What can hang from each mark
F: C
V: A X
N: E F U X
E: N
U: N
C: F
X: N V

Each row was made from one small tree. Brackets hold a mark, then the marks that hang from it, in alphabetical order. Every link used is in the known rows. Write each row's tree.
In the rows, 128 means zero.
Known rows
[E [N X]]: [126 136 139 105 168 135 132 121 104  91 136 135 131 134 123 124  86 129]
[C F]: [153 136 158 108 114 113  77 157  93 120 118 173 138 127  73 122  84 116]
[X V]: [111 144 134 115 120  95  79 154  65 116 110 154 126 114 111 119  84 117]
[U [N E X]]: [139 132 165  96 173 110 122 117  53  99 112 167 122 150 138 160 104 116]
[U [N E [X V]]]: [120 138 153 111 158  95 105 127  44 115  90 170 123 138 153 173  91 103]
[V A X]: [134 107 162  97 143 111 115 129  98  81 130 153 138 127  67  77  97  98]
[U [N X]]: [130 146 146  88 161 116 126 128  75  84 120 149 135 140 128 153 120 119]
[N E [X [V A]]]: [120 117 174 122 133 104 108 122  61 122 101 156 118 134 127 136  96  90]
[X [N U] [V A]]: [135 133 150  92 111 107  97 129  78  91 103 177 120 107 116 146 103 100]
[N [F C] U]: [138  84 188  99 110 142 126 145  80 121 137 190  87 119  98 123 141 153]
[V A [X N]]: [140 121 155 112 128 116 109 117  91  81 108 163 162 137  82  99  78  87]
[X [N E F U] V]: [144 113 185 124 106 112  91 132  49 130  65 216 102 139 144 177  81 135]
[U [N [X V]]]: [110 154 134 105 150 100 108 137  63  97  98 151 134 130 144 166 107 101]
[N E U [X V]]: [111 107 174 114 152 105 117 131  61 115  84 174 101 133 135 175  95 128]
[U [N F]]: [157 139 160  80 132 117 105 136  72 105 120 185 117 132 129 131 127 136]
[E [N F U X]]: [147 107 174  92 158 149 148 118 118  95 120 166  96 131 140 154 111 155]
[V A]: [146 129 159  78 130 111 102 134  87  93 147 153 125 119  85  93 119 116]
[F C]: [119 117 148 114 120 126 110 147  69 120 156 156 124 123  87  98 115 124]
[N E [F C] U X]: [133  66 215 123 132 150 149 128  65 133 115 192  83 150 121 157 131 143]
[X N [V A]]: [131 153 137 113 104 102  78 129  67 103 107 162 142 119 118 123  87  82]
[V A [X [N E]]]: [150 108 176 118 138 110 108 108  71  96  99 180 148 148  89 107  61  89]

Write each row's tree
[137 103 194 125 136 131 117 128  65 128  96 175 108 167 126 144 105 143]
[N E F X]
[137 113 162 135 142 112 104 117  63 101  83 184 150 156  96 127  43 109]
[V [X [N E]]]
[125 113 163 112 143 135 132 125 106 114  98 171  94 121 155 163 100 138]
[E [N F U [X V]]]
[129 102 163 130 129 162 147 125  99 125 144 155 111 136 133 118 114 128]
[E [N [F C] X]]
[136 127 177 124 136 106 107 128  43 132  75 188 109 149 166 173 104 113]
[U [N E F [X V]]]
[155  85 200 121 109 143 122 125  55 134 108 211  98 143 123 154 110 138]
[X [N E [F C] U]]
[164 105 200 104 122 129 110 122  61 116  85 214 104 150 128 165  93 154]
[X [N E F U]]
[124 145 141 108 116 108  90 137  66  98  86 177 126 116 124 165  86 121]
[X [N U] V]
[116 124 137 105 161 125 132 123 104  95 108 151 109 111 145 157  88 127]
[E [N U [X V]]]
[111 111 179 116 124 123 114 145  81 117  79 175  98 132 134 172 121 137]
[N F U [X V]]
[136 120 151  84 179 138 148 115 115  76 134 150 113 123 126 149  97 144]
[E [N U X]]
[142  96 190 123 136 136 138 121  49 134 121 183 106 155 143 156 132 117]
[U [N E [F C] X]]
[119 115 184 144 117 114  99 137  52 146  74 178 109 155 142 156  89 125]
[N E F [X V]]
[132 112 156 111 144 121 120 125  90  71  90 179 142 136  87 141  77 124]
[V [X [N U]]]
[128 108 170 164  79 126  90 141  30 165  90 202 117 141 138 141  80 111]
[X [N E [F C]] V]
[140 133 158 122 110  96  78 121  50 118  95 181 135 133 125 129  70  82]
[X [N E] [V A]]
[146 102 185 145  92 139 106 129  44 147 111 200 118 154 122 131  93 126]
[X [N E [F C]]]
[109 101 179 141  87 135 117 142  74 140 122 159 106 129 120 117 142  86]
[N [F C] [X [V A]]]
[151 115 172  96 145 117 108 119  60  98  98 196 121 139 120 160  80 141]
[X [N E U]]
[136 123 159 116 123 133 122 118 106 119 117 154 112 123 144 118 103  99]
[E [N F [X [V A]]]]
[145  87 214 101 148 136 132 124  76 116  93 191  91 153 128 170 113 159]
[N E F U X]
[123 143 157 117 128 111 107 140  63 115  86 172 119 138 156 167 120 112]
[U [N F [X V]]]
[160  87 206  88 137 124 114 132  69 119 105 206  86 137 116 143 109 165]
[N E F U]
[133 102 198 130 116 114 106 126  63 139  88 175 104 146 138 140 110 102]
[N E F [X [V A]]]
[123  97 199 125 132 119 118 134  63 132  73 192  84 144 142 180 107 138]
[N E F U [X V]]
[135  86 176 111 143 165 166 119 110 114 141 168  89 125 134 142 128 144]
[E [N [F C] U X]]
